Each row was made from one path, in order. Every step used is in the known rows, and no mark comes twice. Write each row's path.
Known rows:
dopu-megoke-vada: [ -7.1  13.3   4.8   3.8  -5.4  17.4   6.6   1.8  -9.4   2.4  -2.6  -0.3
  24.6 -20.3  -0.9  12.9  13.0  10.2   5.5  14.8 -14.0   0.7  22.1  20.7
  23.5]
sigi-nevu-dopu-megoke-vada: [-38.7 -15.0  19.1  27.9  19.3   1.0   6.9  13.2 -11.0   0.3  -4.9  -1.0
  59.0 -20.0   4.2  21.1  15.6   9.6  -5.6  34.8   1.5  23.4  -3.4  11.7
  17.9]
dopu-megoke: [ -2.5   4.2  -0.6  -2.0 -11.0   3.8   6.4   1.2   1.5  -4.8   3.7  -6.9
   6.1  -7.1  -8.4   3.8   9.2   3.9  -9.0 -10.2 -13.7  -1.5  23.1  13.9
  11.9]
zadi-dopu-kuzu-sodoz-nemon: [ 10.3   9.9  -5.5 -18.8  13.7 -12.3  16.0  20.2 -36.6  -1.3 -36.3 -16.5
  -5.0  16.3 -21.7  21.8  26.9 -16.8  -1.3  -2.9  10.0 -24.9  -9.5 -10.3
 -28.5]
sodoz-kuzu: [ 11.0  -6.3  -1.1  16.6  13.6   7.7   7.9  15.1  -0.1   1.7 -10.0   0.6
  -5.8  -3.9  -5.9  15.1   5.6  -6.1  -0.7 -10.4  -1.9  -2.5  -6.8  -1.5
   6.6]
nemon-sodoz-megoke-dopu-kuzu-mati: [-22.9 -39.1  -4.5 -31.1  13.4  10.6  16.3  18.5   6.5   5.6 -35.8 -29.6
   8.7  16.9   5.5 -10.6   2.2  -4.5   6.0   3.5  -3.9  -1.1  15.6  12.0
   4.5]
mati-kuzu-dopu: [  6.3  -7.2   4.6   7.4  14.2 -14.7   2.2   6.4 -22.8  -1.7 -43.2  -6.1
  -4.5  12.7 -15.9  -5.3   4.7   1.1   2.3 -39.1  33.8  11.2  17.3   2.8
   0.4]
dopu-kuzu-sodoz-megoke-vada: [-25.8  -1.3   2.6  -0.5  15.8  11.0  10.3   7.3 -15.0  24.3  -8.1 -14.3
  19.3   2.6   1.1 -14.8  32.8  -2.9  16.5   7.2  -4.5 -15.5  14.7  -0.3
 -10.6]
vada-megoke-sodoz-giniv: [ -2.1 -16.2  -8.6   3.0  -2.2 -11.4  -2.1   3.1  -5.2  15.8  11.1   1.3
  24.8  -0.9   9.9  22.9  20.5  -2.4  16.6  20.6 -40.9 -22.2  11.8 -23.5
   7.0]
mati-kuzu: [  3.5 -15.0   7.0  11.7   5.9  -9.5  -1.2   3.5 -10.8   3.1 -19.8  -1.3
 -14.8   8.9  -7.9   4.5   4.7   1.4   5.8 -11.8  11.3   4.5  10.2   2.3
  -7.2]
giniv-sodoz-kuzu-dopu-megoke: [  7.0  15.9  -0.4   9.4   4.1  -2.8  22.1  25.9  -1.0 -20.7 -39.0  -3.6
   9.9 -16.0 -20.7   8.5  16.0 -22.1   2.6 -39.3   7.0  -0.3   4.5   2.8
  10.8]
megoke-sodoz-kuzu: [  6.0 -12.5  -1.0  14.9  13.0   4.7  12.7  12.6  -8.7  11.9  -8.8  -0.3
   0.0 -10.7  -0.7  32.0  11.6  -5.6   9.0  22.8 -16.7  -5.9  -1.8 -16.2
  16.1]
zadi-dopu-kuzu: [ 14.4  24.9   0.9 -13.7   3.2  -3.7  14.5  13.1 -28.7   4.7 -20.9  -4.3
  -1.8   2.2   8.9  20.8  13.3   4.5  -6.6 -33.7   6.3  -3.7  -6.5 -11.8
 -16.7]
sodoz-giniv: [ -1.7 -20.5  -1.3  19.7  -4.0  -0.4  -5.5   9.4  -9.1   5.6   3.1  -1.5
  10.4  -1.4  -3.7   4.6   3.4  -2.2   0.7 -23.3 -10.1  -9.0  -5.0   2.8
  -7.7]
mati-kuzu-sodoz-megoke: [-18.2 -29.4   3.6   2.5  12.5 -15.4   0.4   3.0  -2.8  14.6  -5.0 -23.7
  -5.9  21.1 -22.5 -25.7  16.1  -8.0   0.6   2.3   9.7 -11.6  20.2   1.6
 -22.9]
zadi-dopu: [ 15.5  15.5  -0.3 -15.4  -1.1  -5.5   6.4   5.0 -15.1  -2.6  -2.5  -4.3
   8.2  -4.4   0.2  13.8   1.1   4.3 -11.3  -1.3   7.8  -3.7 -11.2 -12.2
 -14.6]
sodoz-kuzu-mati: [ 25.8 -20.5   4.5   2.1  17.3  18.4  10.3  15.2 -12.4  -5.6 -27.8  -5.8
   4.5  11.0  -9.2  13.8  -2.7  -0.8   2.1 -12.0   7.8   8.1  -2.0  16.6
  13.6]
nevu-dopu-kuzu-sodoz-nemon: [-24.9 -24.2  -2.1   6.3  28.3 -16.9  13.3  20.6 -26.0  -3.3 -40.8 -18.5
  -2.7  18.4 -25.3  20.4  36.5 -15.3   4.2  -2.8  22.7   1.1  -3.8  -4.5
 -14.5]
megoke-sodoz-giniv: [ -6.7 -26.4  -1.9  20.9  -6.7  -5.8  -0.5   4.9 -17.3  16.2   4.6  -0.7
  18.5  -9.9   4.9  22.0  15.6  -3.1   9.5   7.0 -28.8 -13.1   2.5 -11.6
   2.1]
mati-kuzu-sodoz: [ -6.3 -15.6   6.6  14.5   6.8 -24.7  -4.3   4.6 -10.8   8.0 -25.4  -9.5
 -16.0  14.8 -28.8  -9.6   9.8  -4.6   4.9  -6.0  13.0  -7.4  -1.9   4.9
 -18.6]
nemon-sodoz: [ -5.9 -10.4  -1.1  -3.4   6.8   4.9  -6.5   7.2   3.8  -5.6  -9.6  -9.5
   9.5  -5.0 -14.6 -20.3 -21.6  -3.1   1.0   0.3  11.0  -6.0 -13.1  -0.2
 -11.2]
kuzu-sodoz-megoke: [-21.1 -18.6  -3.6 -10.5   3.6  -5.2   1.8   0.0   8.4   9.9  15.3 -21.9
   7.2  10.0 -14.1 -30.3  12.3  -7.9  -6.0  12.9  -0.4 -15.1  10.8  -0.2
 -15.5]
sigi-nevu-dopu: [-31.2 -28.5  13.3  24.9  26.6 -16.6  -0.6  12.0  -5.0  -1.4  -4.5  -0.1
  33.4  -0.3   4.7   9.8   1.7   0.2 -12.4  19.9  15.6  25.4 -26.1  -6.1
  -2.3]
sigi-nevu-dopu-kuzu: [-31.6 -20.4  14.0  29.7  31.8 -12.8   6.6  18.8 -15.6   6.8 -20.5   0.8
  23.8   6.8  14.1  16.0  16.8   0.7  -7.4  -3.1  12.1  20.4 -16.2  -9.7
 -11.1]
zadi-dopu-megoke-vada: [  6.6  26.5   6.2 -11.1  -5.5  11.6  13.4   7.6 -20.3  -0.9  -5.8  -5.1
  31.2 -25.9  -0.7  25.0  11.5  13.1  -3.1  12.0  -4.1  -3.0  10.1  10.5
  10.1]

Which path is each row?
[-10.0 -34.4   5.0  32.8   0.4 -25.6  -8.5  13.6 -20.4  13.0 -19.9 -10.0
  -2.4  13.4 -33.1  -5.5  14.1  -9.9   5.5 -28.6   1.8 -17.5  -5.7  10.6
 -26.8]	mati-kuzu-sodoz-giniv
[ 16.1  -1.8  -4.3   9.9  21.8   1.2  12.6  19.4 -12.9  -4.4 -37.2  -4.5
   6.0  -1.2 -16.0   4.1   6.6  -5.7  -3.1 -37.1  23.9   3.0   2.1  -2.5
  13.4]	sodoz-kuzu-dopu
[-20.6 -32.4  19.7  18.3  33.3  -3.4   9.0  19.5 -28.0  -0.2 -40.2  -5.4
  34.1  19.3  12.6  13.1  12.6   4.4  -5.2  -9.7  20.5  31.7 -15.9   3.9
  -3.8]	sigi-nevu-dopu-kuzu-mati
[  8.5 -17.4  -0.5  11.8  17.1  12.2   1.2  22.4   3.7  -4.7 -20.1  -9.8
   6.2  -9.3 -22.2  -5.9 -13.2  -9.2   2.7 -11.0   8.3  -7.4 -20.6  -0.6
  -2.4]	nemon-sodoz-kuzu
[-12.3 -22.3  -3.7  21.1  -6.7 -14.8  -7.5  11.4 -12.3   9.6  -0.8  -9.7
  13.2   3.0 -25.7 -12.2  11.6 -10.6  -0.9 -11.3 -10.5 -24.0 -17.1   7.6
 -19.9]	kuzu-sodoz-giniv
[-34.2 -42.1   6.7  15.9  24.9 -12.8  13.1  14.5 -17.5  -8.9 -10.6 -11.7
  40.5  -7.7  -4.8  52.3  23.2 -13.7  -6.1  60.2 -11.0  10.7   8.9  -8.0
  19.5]	sigi-nevu-dopu-megoke-sodoz-nemon
[  8.1  -7.6  -4.4   5.1  13.0  10.9  11.1  28.8  -8.9 -14.5 -41.9 -20.3
  21.4 -13.3 -38.0  -9.4  -5.1  -4.3  -8.8 -46.1  20.4  -4.6   9.1  11.0
  12.5]	nemon-sodoz-kuzu-dopu-megoke
[  0.4   5.4  10.0  12.9   9.3   2.6   9.8   9.6 -31.7   0.9 -46.2  -6.3
  18.6  -9.4 -16.3   7.4  19.7  11.0   8.2 -22.7  20.3  11.8  38.4  19.9
  22.0]	mati-kuzu-dopu-megoke-vada
[ -5.8 -16.2  -7.6  -7.4  10.5 -11.9   1.5   6.3 -13.0  -6.9 -17.0 -13.0
  -4.4  14.7 -31.0   4.8  13.8 -21.9   5.4  29.4   5.0 -16.4  -4.2   1.4
  -9.3]	kuzu-sodoz-nemon
[  3.8  -3.7   4.5   7.0   1.2 -10.7   8.4   8.1 -20.1  -7.2 -41.8 -12.5
   1.6   3.8 -22.9   0.8  11.6   6.7  -5.3 -49.0  23.1   8.3  41.0  16.5
   9.1]	mati-kuzu-dopu-megoke
[ -4.0  -7.8   4.0   7.4   1.8 -15.1  12.5   5.8 -27.8   4.4 -40.2 -13.1
   4.6  -3.8 -15.4  20.7  21.9   4.3   3.0 -16.6   3.5   4.7  43.5  -0.3
  21.6]	mati-kuzu-dopu-megoke-sodoz
[-27.6  -3.0   8.1  15.0   7.5   7.7  11.6   7.7 -11.7  -3.9  -8.6  -6.0
  38.0 -20.1  -5.4  20.2  23.2  16.8   1.3  12.1   5.1  19.4  17.9  16.5
  25.3]	nevu-dopu-megoke-vada
[-34.2 -26.4 -11.1 -15.7  11.4   0.7  13.5  18.5  18.2  10.6 -17.4 -24.0
  -3.4   3.3   6.3  -6.9   7.9  -8.8   4.5   1.9 -12.3 -12.7   8.3  -2.7
  -0.4]	nemon-sodoz-megoke-dopu-kuzu
[-51.3 -40.6  11.0  19.7  34.0 -17.2   7.9  19.1  -8.6  15.7  -7.1 -20.6
  30.8  16.2  -2.2 -14.7  28.6  -8.3 -11.8   5.6  11.1   4.3  -9.6 -10.4
 -26.1]	sigi-nevu-dopu-kuzu-sodoz-megoke
[  2.9 -19.7  -4.1   0.8  10.7 -10.1  16.1  10.6 -38.0  -6.9 -51.6 -17.3
   2.7   4.4 -24.3  39.4  25.4 -10.6   8.3   0.4   6.7  -1.0  53.0  -1.2
  21.9]	mati-kuzu-dopu-megoke-sodoz-nemon
[-23.7 -17.7 -13.3  -7.2  12.2 -27.3  17.8  19.8  -7.2   5.6 -45.4 -13.3
 -23.0  18.6 -12.9  32.5  34.4 -25.3   8.9  31.4 -15.1 -22.7  -0.6   2.6
  -1.8]	megoke-dopu-kuzu-sodoz-nemon
[-21.3  -2.0  -7.3   0.2   1.4 -17.0  14.2  12.5   4.0  12.3 -29.2  -1.0
 -19.0   4.1  17.5  26.6  23.0  -3.3   3.7  -0.5 -19.7  -6.0   4.2   2.5
  12.5]	megoke-dopu-kuzu
[  0.2 -19.5  -5.9  -6.8  12.4  -0.7   8.8   1.8 -16.9  -0.4  -8.1  -4.7
   5.3  -0.3  -2.8  39.5  12.6 -17.4  14.8  57.0 -15.4  -9.7  14.0 -16.7
  11.7]	megoke-sodoz-nemon
[-10.4   2.7   0.4   5.1   5.2 -12.5   5.3   8.5 -14.8  10.9 -24.2  -7.8
 -14.2  12.2 -11.4  -8.0  19.3  -5.2   1.6 -18.6  -1.7 -16.9  -5.1  -1.6
 -20.5]	dopu-kuzu-sodoz
[-38.2  -1.5  -5.8  -7.8  -0.1 -15.4  23.6  14.8  26.4   4.6 -14.2  -7.2
 -11.8   1.6  25.4  12.1  30.4 -27.0  16.3   8.2 -25.3  -8.9   9.6 -11.1
  -2.3]	giniv-sodoz-megoke-dopu-kuzu
[ -0.8   8.6  -2.1  -7.8  -3.9  -1.3   9.5   6.1  -9.6 -10.1 -21.1 -11.2
  14.9  -5.1 -15.2  -3.7   7.9   6.3 -12.4 -39.8  10.3   3.3  29.8  12.9
  14.6]	kuzu-dopu-megoke
[-18.6 -27.9  -4.2 -26.2   9.5   4.8  22.7  10.3   1.8   9.0 -27.2 -20.8
  -1.8  21.6  20.0   8.9  21.2  -0.9   4.0   1.1 -12.9   1.1  27.8  13.5
  14.9]	sodoz-megoke-dopu-kuzu-mati
[-20.3 -14.6   1.9 -11.6  15.4  28.0  -1.2   6.3   2.4   5.4   5.8 -17.3
  38.6 -14.9  -2.5 -27.9  -9.2   1.7  15.2  29.1   9.6  -5.6   5.4   1.0
   1.9]	nemon-sodoz-megoke-vada
[-11.0 -15.1  -1.2  24.4  -1.3 -14.5   0.0  19.1 -24.0  18.6 -19.5  -8.8
   0.6  10.6 -14.5  -3.6  25.8  -8.7   4.5 -43.6 -11.3 -26.3 -10.6   2.4
 -27.8]	dopu-kuzu-sodoz-giniv
[-33.2 -26.2  -8.7  21.0  -3.0 -34.2   7.1  22.3  -6.2  22.1 -27.9 -10.1
  -7.4   7.7  -8.6  14.5  33.3 -13.9   4.2 -13.7 -28.8 -28.4 -12.2   6.6
  -9.5]	megoke-dopu-kuzu-sodoz-giniv
[-30.2 -25.8 -11.4 -16.0   1.4  -6.3  11.4   2.6  26.5   8.8   9.8 -16.2
  -0.1   2.6  13.3   4.2  14.8  -7.1  -3.7  34.7 -18.5  -3.5  20.3   2.9
  16.2]	sodoz-megoke-dopu
[  1.2   2.8  -2.7  -7.0   3.7  -7.2   8.0   9.8   2.6 -23.7 -17.0   3.7
  -4.3  -0.9  -6.9  18.8   7.1 -37.2  20.9  23.7   1.2  -5.3 -12.1  -8.5
  -8.1]	giniv-sodoz-nemon
[  8.0  -8.3 -13.2 -22.1  13.3  -4.8   7.3   0.0  -4.9  -1.9  -5.0  -3.6
   6.4   9.8   0.9  35.8  19.2 -15.7  23.6  61.2 -27.9 -18.6  23.5 -29.4
  15.4]	vada-megoke-sodoz-nemon
